Each row was made from one path, in order. Every step used is in the known rows, and no mark comes twice. Write each row's path.
Known rows:
patepe > kose: [ -2.2  10.3  -6.7  -0.7  -1.9   2.7  -5.5  -6.0   0.1 -22.2  -1.7   5.8
  16.7  15.0 -13.8  24.4  -7.0 -26.5  12.5  17.4   3.8  19.5]
bigarek > tumim > kose: [ 13.3  -1.0   1.6   0.7  -8.4 -12.1  -4.7  -2.4  -1.4   2.4   2.1  13.5
   5.1 -12.4 -13.0 -32.0 -11.6 -19.0   5.4 -12.2   6.6  -5.9]
tono > detar > tatuz: [-13.1  14.0  18.8 -20.9  -8.5  22.5  -6.4 -16.5  10.8   0.5   0.1   0.5
 -11.7  21.2 -11.0   4.3  10.4 -24.0  10.5  11.6   7.2  12.2]
bigarek > fezot > kose: [  0.7  -3.3  -8.0   4.5   7.6 -12.4   0.7  -0.8   2.5 -20.3   2.3   3.9
 -12.7  16.6   6.5   2.2   1.4   2.4   4.8   3.6  -9.8   4.7]
tono > bigarek > fezot > kose > tumim: [-28.6  -5.4 -12.8  18.7   9.3  -7.8  -7.6  20.3  -1.7 -10.6  -8.2  -3.5
  16.3 -21.6  -0.3 -16.7  19.4  18.7  -3.0 -13.6 -27.3   1.8]
tatuz > bigarek > tumim > kose > tono > detar: [ 19.9  -6.0  13.0  -0.5 -26.1   7.7   6.1  12.7   3.9  17.3  -8.2   8.1
  28.2 -32.4  -7.0 -30.9  -8.2   9.8 -11.4 -16.5   3.7 -12.8]
bigarek > fezot > kose > tono > detar: [ 12.7  -8.0   2.2   6.0  -0.6   6.7   8.6   4.3   0.6  -1.3  -7.6   2.3
 -15.6   2.9   0.7  -9.6  19.5  28.8   2.0   6.1  -5.4   1.2]
bigarek > fezot: [-7.3 -2.1 -3.6  5.7 14.6 -5.3 -6.4  0.5 -1.3 -2.6 -0.6  6.6 -1.1 31.2
 -3.4 11.0 -1.1 -6.6 15.8 12.1  3.7 23.7]
tumim > tobul: [ -1.5  14.4 -11.0 -23.6  11.2   3.2  -9.1   0.2  -7.2  24.5  14.9   1.6
 -20.1  26.9  -1.9  36.4 -11.1 -25.4   9.2   4.0  22.2 -10.8]
detar > tatuz > bigarek: [-16.4  18.4   4.7 -18.9  -6.0  14.5  -1.7  -1.1  17.2 -28.6   0.6  -4.2
   8.3   7.1   3.4  16.7 -23.3 -29.8  -3.0   3.5   4.6   8.5]
fezot > kose > keru > bigarek: [  0.9  -8.4 -12.6  -5.9   3.8  -9.2   2.5 -16.8 -13.5  27.3   5.0 -12.0
 -36.3  10.9  16.3  26.9   6.6   4.5   3.9  20.4   5.7 -13.3]
bigarek > tumim: [-11.5  -4.2 -12.4   4.4   4.7  -6.4  -6.5  -1.3   2.5  -9.0   0.5  16.3
 -16.4  19.0  -6.9   0.7   2.1 -16.9   5.5  -2.2   7.8  14.3]
keru > bigarek > fezot > kose > tumim: [ -1.3 -19.2 -10.9  24.5  22.4 -15.8  -0.6  13.2  -2.6   3.8   4.2  -1.0
  -2.3  -6.9   5.5  -4.7  12.0  15.6   2.7   5.8 -19.4  -7.1]
bigarek > fezot > kose > tono: [ 16.1  -2.0 -17.0  13.4  12.4  -2.6   9.8   8.3  -1.5 -19.5  -6.2   1.9
 -16.5  -2.3   3.7   2.4   1.2  21.9   2.4   6.2  -1.5   1.7]
keru > bigarek: [ 13.9   0.9 -11.3   5.7  12.9  -2.7  -6.0  -4.3   1.6  55.6  -4.0   0.1
  -8.5  36.1  -5.4  27.7  -5.0 -17.0  12.4  26.2  13.3   5.5]
fezot > kose > keru > bigarek > tumim > tobul: [  7.6 -14.7  -5.9  -5.9  12.0 -21.8   3.8 -14.4 -15.8  25.4  24.8  -4.4
 -45.3   8.3  17.4  12.0   6.8   7.6  -9.7 -11.0   3.0 -31.0]
detar > tatuz > bigarek > fezot: [-12.6   8.7  15.6  -1.5   3.6   5.6  -0.6   0.4  16.6 -41.6   3.0  -1.2
  21.8  14.0   4.9   2.0 -17.0 -13.4  -1.3   2.4  -6.8  19.3]
tatuz > bigarek: [-17.8   8.2 -11.6 -13.7  -7.4   5.1  -5.1  10.1   8.1   4.5  -2.6   1.7
   9.3  16.8   6.9  33.9 -21.0 -19.5   0.0   7.8   9.0   7.4]
fezot > kose: [ -5.0   7.3 -19.4 -12.4  -3.1  -3.7  -0.8  -4.3   3.8  -7.7  -0.5   1.7
 -25.2  10.7   4.5  17.5  -3.3 -13.3   3.8   5.4   1.5  -5.6]
detar > tatuz > bigarek > tumim > kose > keru: [ -9.3   1.7  25.7 -19.6 -18.9  -1.3   2.3 -14.0  -1.5 -42.0  12.0  -3.9
  13.2 -36.6   7.4 -31.8 -20.0 -12.8 -11.2 -22.6   1.9  -9.7]
bigarek > tumim > kose > tono > detar: [ 26.6  -5.3  11.1   2.1 -17.6   5.9   2.8   1.0  -3.0  25.5  -8.1  12.6
   5.4 -25.2 -19.5 -38.0   6.9   6.8   1.6  -8.8  10.2  -8.3]
patepe > kose > tono: [ 13.0  11.4 -16.8   8.4   2.5  12.3   2.7   5.3  -3.9 -19.9  -9.4   4.8
  13.7  -4.0 -17.1  29.6  -6.0  -6.8   9.3  20.1  11.7  16.1]
patepe > kose > keru > bigarek > fezot: [  7.2 -14.9  12.3  21.3  15.8 -13.3  -0.6 -16.8 -17.8   2.1   5.8  -6.2
  15.8  26.1   0.7  17.5   8.5   6.8  13.0  28.9  -5.1  23.1]
tatuz > bigarek > tumim > tobul: [-11.0   1.5  -6.8 -11.9   1.3  -6.2  -3.3  11.1   4.8  -2.0  16.2   8.7
  -0.3  13.3   8.3  18.8 -19.6 -17.4 -11.9 -22.5   6.8 -10.3]
kose > tono > detar: [  4.6   4.0  -7.1  -8.2  -4.0  23.8  -0.6   2.6  -2.3  32.3 -11.7   3.3
 -13.9  11.6  -9.3  20.1  12.1   5.9  11.3  19.2  20.4   9.2]

Which path is each row?
[ 21.8  -3.5   6.6  -8.7  -1.9  -8.7  -3.0 -17.4 -20.2  58.2   5.5 -10.4
  -2.5  -5.5   1.9   0.8  -8.9  -6.5  11.6  18.8  17.4 -16.1]
tumim > kose > keru > bigarek
[-12.2  -1.4  -1.3   1.8   4.9  -3.4  -3.2  12.3   7.2 -10.8  -0.3   3.4
  19.1  23.6   8.4  18.7 -15.4  -3.8   1.3   5.6  -2.7  17.9]
tatuz > bigarek > fezot
[-19.3   1.2 -10.1   7.3  16.3  -9.2  -7.9  23.3  -8.1   5.1   8.8  -7.7
   9.4 -19.9   2.3  -5.4  12.9  14.9  -9.2 -25.8 -21.4 -20.8]
tono > bigarek > fezot > kose > tumim > tobul
[  6.9  10.1 -16.0  13.4  10.0   4.3  -2.4  13.6  -4.4  39.6  -5.7   4.3
  -0.8  -1.7 -13.7   3.4   4.4   7.6  -9.0 -20.1  11.3  -7.2]
kose > tono > bigarek > tumim > tobul
[ 35.8  -8.8   6.3  19.5  -0.3 -19.0  -2.2  -7.0   0.4  44.7   0.2  10.5
  11.0  -0.6 -13.0 -31.3  -9.8 -14.1   3.3  -0.8   5.4 -11.3]
keru > bigarek > tumim > kose
[ -4.6  -2.3   5.0  -0.8 -15.0  -9.7  -7.7  -9.9 -15.7  26.9  -4.2  -3.1
  14.7 -24.7  -7.3 -32.8   5.0   1.2  -2.8 -19.2   2.0  -4.4]
tono > bigarek > tumim > kose > keru
[-22.3  -6.8  -9.0 -10.5  11.7  -9.5  -0.5  28.4  -2.6 -31.6  21.1  -4.1
   6.2 -22.7  20.9  11.5  -9.7   9.7 -15.9 -24.9 -17.4 -28.2]
tatuz > bigarek > fezot > kose > tumim > tobul
[-21.2  -4.8  -2.1   4.3   1.1 -10.2  -2.1  -7.0 -12.1   3.0  -5.0 -12.6
  -3.1   2.3  12.2  -3.8  18.8  21.2  -2.7  -4.6 -15.2   5.0]
tono > bigarek > fezot > kose > keru
[  8.0   6.4 -11.0  28.7  14.8   6.7  -1.6  14.0  -2.7  27.9 -22.2  -0.9
  20.9   7.9 -13.1   0.9   9.3  20.4   5.4   7.2   1.9  22.4]
kose > tono > bigarek > fezot
[ -5.4   3.8  -5.8  16.5   1.5 -10.7  -3.4   2.4   5.2   7.1 -11.4  -2.7
  10.9  10.2  -0.4 -14.2  10.6   7.8  -2.2  -5.4 -19.5   7.1]
tono > bigarek > fezot > kose
[  8.5   5.7   4.1  13.7 -13.5 -10.7  -8.9  -0.8   1.0  31.1 -11.3   7.4
  31.9 -16.8 -20.8 -44.1  -2.9 -11.7  -2.7 -21.2  -3.2  -2.9]
tono > bigarek > tumim > kose
[-19.9  -1.2 -16.6 -26.4  -2.8  -3.9   0.5 -13.1 -14.4 -16.8   7.6  -7.5
 -40.0  -1.0  16.6  26.9   4.3  -1.0   4.5   8.1   7.2  -8.1]
fezot > kose > keru
[-20.3   2.2  -3.1 -13.1  -2.3   2.3  -5.0 -13.4 -17.8 -26.2   5.6  -3.8
   0.9   7.3  -1.0  36.8   1.0 -13.2  13.3  18.6   8.4  17.8]
patepe > kose > keru
[-23.8  -0.1  15.1 -18.2  -5.1  -1.1   8.4 -10.6   2.2 -67.0  12.2 -14.1
  -6.1  -9.6  27.4   2.0  -6.5   8.0 -10.1  -6.5 -15.0   0.7]
detar > tatuz > bigarek > fezot > kose > keru
[  5.5   1.2 -24.0  23.6  -2.3  -2.4   6.0   9.0   5.1   4.7 -19.4   4.1
  -3.8 -19.0  -8.0 -16.2  11.1  18.2 -13.7 -18.5  -9.1  -3.6]
fezot > kose > tono > bigarek > tumim
[  2.6  13.2   9.4 -19.0 -21.4  26.0  13.0   1.5  19.5 -25.1  -7.1  -8.9
   0.6 -20.9   7.1   2.6  -2.8   5.8 -15.4  -2.3  -5.0 -12.5]
fezot > kose > tono > detar > tatuz > bigarek
[ 13.5   3.5  18.0   1.3   0.0  16.1  11.3  -7.8  10.7 -28.1  -4.6  -3.0
 -12.7  -5.4  -2.2 -21.3  17.4  17.5  -0.8   2.8 -10.0   3.6]
bigarek > fezot > kose > tono > detar > tatuz
[ 25.6 -14.7  17.2   7.8   9.4 -17.0  -1.0 -14.6 -21.0  46.0   7.2  -8.6
   9.2   3.2   3.2 -15.7  -3.2   9.3  12.8  18.3   6.7  -3.8]
tumim > kose > keru > bigarek > fezot
[ 30.2   0.5  -8.3   9.1  -3.7  -2.5   4.3   4.1  -5.0   4.8  -5.1  12.8
   3.0 -28.5 -16.6 -28.9 -10.3   1.6   2.8  -9.7  14.2  -8.0]
bigarek > tumim > kose > tono
[ -4.4  13.8  13.6 -16.7 -14.3  33.9   5.0   4.9  15.6  -5.3  -9.5  -5.5
   9.7  -6.1  -3.0  13.9  -5.7  -2.1  -5.8   6.8   8.5   5.2]
kose > tono > detar > tatuz > bigarek
[-24.9   3.2 -13.5   2.2   5.2   4.1  -9.9  12.4  -7.6 -38.7   2.1   4.9
  21.9 -17.4 -14.2  21.6   3.3 -16.6  10.6   7.8  -4.3  12.6]
patepe > kose > tumim
[-29.5  -0.8   4.3  -1.9   4.4   1.5   3.0  16.8  13.0 -77.7   8.4  -5.7
  13.5 -35.0  13.9 -12.7  -6.5   3.6 -12.5 -17.2 -27.6  -4.4]
detar > tatuz > bigarek > fezot > kose > tumim
[ 22.3 -11.7  -3.9  22.8  14.2 -19.2   3.1  -5.2   5.1  22.4  -0.3  -0.4
 -10.0  26.6   6.4   0.6   1.8   6.5   4.2  15.4 -11.1  -0.8]
keru > bigarek > fezot > kose
[  3.4  14.6   9.9 -13.4  -3.3  32.1   2.1  -8.5   7.6   1.8  -8.4  -0.6
 -12.5   1.5 -14.0   3.9  10.4  -4.4   7.6  14.4  15.5   9.3]
kose > tono > detar > tatuz
[  0.1   4.7  23.7  -0.2  -4.2  25.2   7.7   6.6  15.6 -19.5  -6.8  -3.3
  20.8   0.5  -0.4  -6.8  -0.2  13.1  -5.1   5.2  -3.1  16.6]
kose > tono > detar > tatuz > bigarek > fezot
[ -2.2 -21.8  -9.9   7.6   4.1 -20.4   4.4 -15.7  -8.7  10.5   7.1  -1.2
 -37.1   5.5  14.0   1.7  13.5  10.2  -4.4   0.2  -2.3  -9.8]
fezot > kose > keru > bigarek > tumim
[  3.1   4.0  39.7 -15.0 -32.0   7.2   0.3  -7.9  17.5 -15.3   3.5   5.4
  31.8 -22.3  -7.0 -49.5  -9.6 -18.2 -12.5 -23.6  -6.8  -8.5]
tono > detar > tatuz > bigarek > tumim > kose
[-16.6 -10.9  -4.2  -9.0   6.2 -12.1   2.4 -10.0 -14.9 -27.1   8.9  -5.6
 -27.6   7.6  19.4  10.5  10.4  16.2   5.6   3.9  -4.9   3.4]
bigarek > fezot > kose > keru
[ 37.0  -9.9 -12.6  31.4  19.5  -9.2  11.8   4.9   1.2  24.6  -7.6  -2.0
 -13.2   7.0   2.9   2.6   2.9  25.8   1.1  18.2  -3.8  -4.0]
keru > bigarek > fezot > kose > tono
[ 23.1  18.3  26.2 -19.5 -27.1  27.3   7.0   1.5  12.3   5.9  -6.4  -7.2
  31.4 -35.3  -8.6 -24.0 -16.9  -6.5  -6.9  -1.0   8.4 -15.7]
tumim > kose > tono > detar > tatuz > bigarek
[ -8.0   9.0  -7.2   4.4   5.6  -6.1 -10.7   4.4  -0.9  36.4   2.4   5.6
   0.3  16.7 -10.8  -2.2   3.1 -12.1  -6.3 -22.2   3.3  -3.2]
tono > bigarek > tumim > tobul
[  6.7  -7.5   3.7   2.5 -11.0   7.2  12.2  15.6   9.5  -7.4  -7.9  -2.9
   8.3  -6.5  12.3  -1.7   4.6  30.0 -11.1  -0.3 -12.2  -3.3]
tatuz > bigarek > fezot > kose > tono > detar
[ -5.4 -19.7  -4.4   9.0  12.4 -12.1  -2.3 -14.4 -13.6  28.4   5.1   2.2
 -27.8  20.6   5.8  10.9  11.3   2.9   5.5  11.4  11.5   8.4]
kose > keru > bigarek > tumim
[-13.6   7.7  26.8 -25.5 -12.8  12.0  -1.9  -3.1  16.5 -10.3  17.5   4.0
   3.4   8.9   1.3  -6.9  -3.5 -19.4 -16.2 -26.2  -0.7  -9.1]
tono > detar > tatuz > bigarek > tumim > tobul
